Each row comes from the steps of one path. Every step used is in the known rows, and no mark comes twice. Write the path behind each row, first mark first.
In the rows, 128 means zero.
Known rows
lesipa > fifegi > bipo > bulu > fozur: [ 69 129 114  92 149 129 133 119  59 147 159 106 128 107 116 145 162 108
 102 159 132 143 112 181 133 153 157 127 153 133 119]
bulu > fifegi > fozur > lobu > bipo: [158  73 158 120 186 109 162 122 145  67  96 144 118 136 131 125  93 145
 117 100 124 114 131 133 122 111  91 125 110 128 144]
bulu > bipo > fifegi > leko > leroku: [102 183 124 149 125 141 100 151 147 144 137  82 174 123 108  96  87  83
 140 175 182 125 118 116 132 126 137  84 124 115 129]
lobu > fozur > bulu > bipo > fifegi: [146 124 125 136 148 149 103 112 119 119 141  89 105 121  97 115 152 123
 137 136 113 167 145 144  96  77 132 103 109 145 152]
lobu > fozur > bulu > fifegi: [112  99 144  84 128 156 157 102 108  94 124 122  87 137 117 127 111 130
 161  87 106 146 158 158 102 122 126 145 131 140 119]
lesipa > fifegi > bipo: [ 65 144  92 130 126 139 114 115 121 158  45 138 144  86 129 168 178 107
 115 144 159  94 115 145 138 168 163 125 136 148 140]
lobu > fozur > bulu: [113 118 127 106 109 143 135 108  94 147 149 120 109 116 104 147 136 123
 141  98 109 137 135 162 107 103 131 153 128 179 127]
lesipa > fifegi: [118 128 109 124 100 117 129 105 122 163  51 148 119 101 163 148 179 124
 140 148 141 112  96 151 149 155 135 165 125 142 116]
bipo > bulu: [127 145 117 138  78 102 145 135 119 161 159 149 117 140 145 125 151 152
 137 132 119 141 132 112 148 131 134 155 142 100 121]
lobu > fozur > bulu > bipo: [130 111 111  99 131 140 124 106  99 162 156  73  84 120  92 133 134 142
 136 113 101 154 145 178 100  85 118  94 113 167 156]
leroku > pidif: [129 144 131 140  79 111  96 122 137 210  98 161 122 138 144 143 109 125
 125  91 154 134  79 131 138 141 113 160 104 168 117]
leko > leroku > pidif: [109 177 136 146  96 106  97 121 124 242  93 158 150 143 125 134  84  92
 137  98 178 139  33 133 155 148 119 144 116 137 104]
lesipa > fifegi > fozur: [111 120 134 129 139 121 127 124 117 145  61 115 144  94 165 136 204 108
 123 141 162  82  88 157 136 179 135 176 167 148 146]
fozur > lobu > bipo > fifegi: [174 110 141 161 154 113 123 129 148  80 100 170 136 127 129 134 112 135
 118 130 114 140 120 105 140  71 104 125  74 131 127]
lesipa > fifegi > leko > leroku > pidif: [ 90 182 148 123 105 143  99 124 112 252 102 123 145 122 138 130  70  80
 116 143 218 107  48 143 152 174 136 133 134 178  98]
fifegi > bulu: [120 143 113 138 120 122 135 150 175 112 110 121 152 110 143 146 165 130
 132 114 114 101 137 122 137 143 139 116 141 116 150]
bulu > bipo > fifegi: [152 138 107 159 124 118  91 129 157 109  95 113 124 120 125 108 157 125
 140 146 122 159 135 115 123 102 126  99 100 105 145]
bipo > bulu > fifegi: [125 131 137 112  98 122 165 125 129 103 133 142  97 161 156 107 120 153
 155 120 115 149 157 105 133 145 140 146 143  73 112]
fifegi > fozur > lobu > bipo > bulu: [163 104 155 136 160  98 167 139 111 130 177 149 112 139 125 131 113 155
 103 132 123 122 127 118 136 101 114 134 134 119 147]
fifegi > fozur > lobu: [137  88 146 143 135 114 123 115 138 131 118 149 133 128 143 147 158 123
 135  93 117  87 138 123 135 143 106 170 120 138 159]
lesipa > fifegi > bipo > bulu: [ 78 157 107 131 117 134 137 122  99 165 116 133 118 112 134 153 176 127
 107 161 152 120 123 122 148 160 176 128 161 114 130]
pidif > leroku > leko: [ 98 157 123 138  60  93 113  89 141 128 107 147 188 141  75 174  85 125
 110 151 145 157 126 116  97 142 119 163 142 135 132]
lobu > fozur: [ 89 113 118 115 101 116 145 120 143 122  90 144 138  98 119 146 133 107
 115 118 108 149 102 172 126 111 112 173 107 163 127]
bulu > fifegi > leko > leroku: [ 77 166 133 115 103 141 142 141 142 134 113 115 162 139 127 102  59  92
 161 146 177 105 128 123 138 164 135 120 142 111 103]
lesipa > fifegi > leko: [ 94 137 120 116  91 149 128 128 133 150 110 105 135 102 164 139 134 120
 119 172 170  87 140 142 131 172 141 150 138 186 119]
pidif > leroku: [113 125 123 145  74 102 113 128 138 138  85 142 147 124 101 181  89 140
 120 131 108 135 127 117 120 145 126 179 143 125 101]
bulu > fozur: [106 111 114  98 116 101 114 118 104 130 145 117 140 115 123 133 141 112
 139 118 101 146 114 187 125 127 104 150 114 142 108]
bulu > fifegi > lesipa: [148 133 105 128  79 163 122 146 180 100 108 177 135 142 166 106 131 142
 139 116  92 136 119  84 141 169 128 147 139 107  74]
fifegi > bipo > bulu: [ 81 154  98 147 100 124 135 139 117 152 146 142 134 125 117 145 149 135
 116 133 138 127 140 105 142 149 171 123 156 104 137]
lobu > bipo: [145 127 104 132 124  91 143 140 145 122  92 147 134 112 124 138 109 154
 126 128 124 134 101 145 127  89  98 119 103 145 127]
fozur > bulu: [145 132 110 131  90 130 114 113  93 165 153 129 110 135 128 143 151 148
 166 101 122 115 158 130 123 122 138 141 130 145 121]
fozur > bulu > bipo > fifegi: [167 139 109 146 135 142  87 118 114 129 142  91 111 133 107 109 158 140
 158 132 119 145 164 116 110  90 138  86 113 119 148]
bipo > fifegi: [139 146 117 167 101 122 102 133 154  95  90 153 158 120 140 123 161 114
 147 134 130 138 118 100 136 119 143 159 112 112 125]
bipo > fifegi > fozur: [130 134 136 170 141 122 104 149 142  86  91 121 170 112 141 110 184  91
 128 133 149 108 108 114 123 145 143 171 155 115 150]

Write each row's path
[ 98  96 140  96 161 135 133  97  66 154 170 133 106 129 117 163 153 119
  99 137 106 130 136 169 145 144 136 130 115 130 123]  lesipa > fifegi > bipo > bulu > fozur > lobu
[183 113 135 121 118 153 162 148 154  99 166 193 101 166 151 102  87 173
 106 125  75 152 133  73 145 128 122 124 122  94  74]  fozur > lobu > bipo > bulu > fifegi > lesipa
[134  89 152 102 127 108 137 107  82 140 218 141 106 151 122 139 131 130
 126 114  80 149 150 152 145 115 108 154  98 120 117]  bipo > bulu > fozur > lobu
[100 101 138 105 146 123 129 113  87 139 203 134 119 139  95 154 127 121
 107 115  99 137 156 149 142 128 131 124 108 124 132]  fifegi > bipo > bulu > fozur > lobu
[168  95 141 131 177 111 115 119 122  70 137 152 138 126 114 132 102 119
 110 132 102 161 114 146 126  70  98 117  67 142 121]  bulu > fozur > lobu > bipo > fifegi
[104 190 150 154 102 144  82 143 137 198 132 128 168 136 126 111  54  65
 123 135 212 129  64 109 139 150 142 129 127 157 102]  bipo > fifegi > leko > leroku > pidif
[140  85 177 122 152 125 162 117 124  99 148 139  98 164 149 120 131 136
 137 100 114 105 159 103 135 154 120 160 143  88 145]  bipo > bulu > fifegi > fozur > lobu
[132 131 110 111 158 134 133 119 154 147  86  69 109 100 142 141 184 143
 119 150 125 113 126 155 126 139 131  66 128 122 170]  lesipa > fifegi > bulu > bipo
[109 184 130 155 135 131 119 162 142 120 122 121 196 113 109 104  60  81
 125 176 192 118  93 113 135 112 136  99 127 129 112]  lobu > bipo > fifegi > leko > leroku
[168 160 100 177  77 160  84 165 174 106 119 185 172 121 154 106 162 116
 119 147 103 140  95  66 145 143 151 160 128 121  75]  bipo > fifegi > lesipa
[158 148 126 156 172 126 134 164 182  55  98 129 165 110 130 133 139 129
 101 137 128 120 121 105 126  97 138  87 126 112 152]  lobu > bipo > fifegi > bulu
[109 129 137 102 100 171 136 125 119 105 173  91 105 148 138 109  84 143
 158 118 150  99 213 113 104 156 144 120 154 152 125]  fozur > bulu > fifegi > leko
[128 115 129  92 140  93 151 140  87 128 200 113 124 125 111 116 103 144
 108 143 107 174 111 180 126  91 107 119 128 130 107]  lobu > bipo > bulu > fozur
[145 113 122 113 165 138 113 106  78 182 121  48  88 116 124 124 190 145
 141 135 144 102 142 167 110 139 132  97 161 145 168]  lesipa > fifegi > fozur > bulu > bipo
[ 66 116 116  97 153 171 140 106 107  91 104 120 110 123  92 146 117 111
 129  93 125 119 164 141 102 136 166 110 143 143 142]  lobu > fozur > bulu > fifegi > bipo
[148 117 121 123 152 127 112 120 102 165 151  52 101 128 107 117 166 149
 151 115 129 111 158 150 106 122 125  93 154 142 179]  fifegi > fozur > bulu > bipo
[128 140 119 121 141 134 140 129 155 129  68 116 136  95 162 157 192 121
 120 139 136  90 115 145 143 166 145 123 148 130 147]  lesipa > fifegi > bulu
[138 115 149 118 167 113 178 149 127  79 130 113 120 138 142  99 119 146
 122 127 141 128 129 126 113 135 129 133 177  87 136]  lobu > bipo > bulu > fifegi > fozur
[192 150  94 157 107 179  74 145 145 138 163 126 131 136 130  97 162 144
 128 142  93 151 128  80 119 120 147 104 129 124 102]  fozur > bulu > bipo > fifegi > lesipa
[156  84 144 139 174  94 147 132 141 105 111 145 137 118 128 147 111 145
 109 110 120 105 111 137 126 101  92 131 108 152 153]  fifegi > fozur > lobu > bipo
[ 66 130 100 124 130 144 130 124 146  87  57 138 136 125 121 139 126 121
 139 106 135 111 156 115 121 161 153 105 134 107 134]  bulu > fifegi > bipo
[152 144 117 126  75 164 144 156 156 117 154 178 117 156 166  92 132 154
 124 133  93 152 125  71 142 170 147 149 159  82  70]  bipo > bulu > fifegi > lesipa
[137 134 103 124 139 118 130 140 176 124 118  76 119 115 124 133 158 146
 128 123 110 122 150 136 125 120 116  56 124 111 181]  fifegi > bulu > bipo
[161  99 158 107 144 112 188 118 130  89 143 162  79 167 136 119  80 173
 136 115 101 149 163 109 132 104 109 118 107  85 116]  fozur > lobu > bipo > bulu > fifegi
[142 128 126 164 160 120  95 145 148  95  94  86 149 111 126  96 179 110
 126 139 144 125 119 128 112 127 131 118 145 110 171]  bulu > bipo > fifegi > fozur
[161  98 130 132 140  95 146 119 145 120 116 168 120 123 124 150  91 158
 121 113 104 124 123 130 135  82  89 123  72 150 134]  fozur > lobu > bipo
[114 125 131 100 112 100 134 130  84 141 206 118 124 133 123 120 140 127
 125 133 104 164 125 170 134 123 124 152 135 119 106]  bipo > bulu > fozur
[161 137 119 162 140 113 121 141 155  74  82 158 151 115 123 120 121 125
 122 146 132 148 102 110 124  79 119 124 101 128 120]  lobu > bipo > fifegi
[102 170 161 110 115 164 111 119 101 215 155 107 122 167 117 112  28  97
 151 100 191 115 115 120 124 163 138 112 142 151 100]  fozur > bulu > fifegi > leko > leroku > pidif
[131 110 157 101 135 145 180 139 139  86 196 123  92 159 140 107  43 164
 110 145 139 121 196  98 121 123 123 109 125 127 124]  fozur > lobu > bipo > bulu > fifegi > leko
[118 181 126 143 130 162  96 139 110 163 178  67 154 132  92  95  88  92
 157 170 178 119 144 115 117 123 152  72 139 126 132]  fozur > bulu > bipo > fifegi > leko > leroku
[136  76 163 124 154 122 143 113 139  87 102 146 112 146 146 129 136 124
 145  85 117  93 158 120 130 153 108 159 125 109 142]  bulu > fifegi > fozur > lobu
[164 112 145 130 126 100 165 129 118 139 175 167  99 148 130 137 101 173
 112 130 105 145 132 110 147  84 107 130 104 113 126]  fozur > lobu > bipo > bulu
[172 140 117 122 104 152 158 165 161 100 154 175 118 151 154  93 101 168
 108 137  93 160 116  80 137 137 128 124 149  92  67]  lobu > bipo > bulu > fifegi > lesipa
[158  97 151 157 172 123 105 123 143 103 116 110 127 133 127 120 162 117
 122 122 119 114 147 116 125 116 110 123 108 118 172]  bulu > bipo > fifegi > fozur > lobu
[130  86 145  98 160 125 130 120 131 101 175 121 130 125 121 155 139 119
 119  95  83 119 155 156 137 125 103 115  95 136 143]  fifegi > bulu > fozur > lobu
[169 130 140 152 175 135 111 142  98 102 143 105 143 120 115 112 149 127
 135 123 148 110 126 123 106 104 142 127 161 146 145]  lobu > bipo > fifegi > fozur > bulu
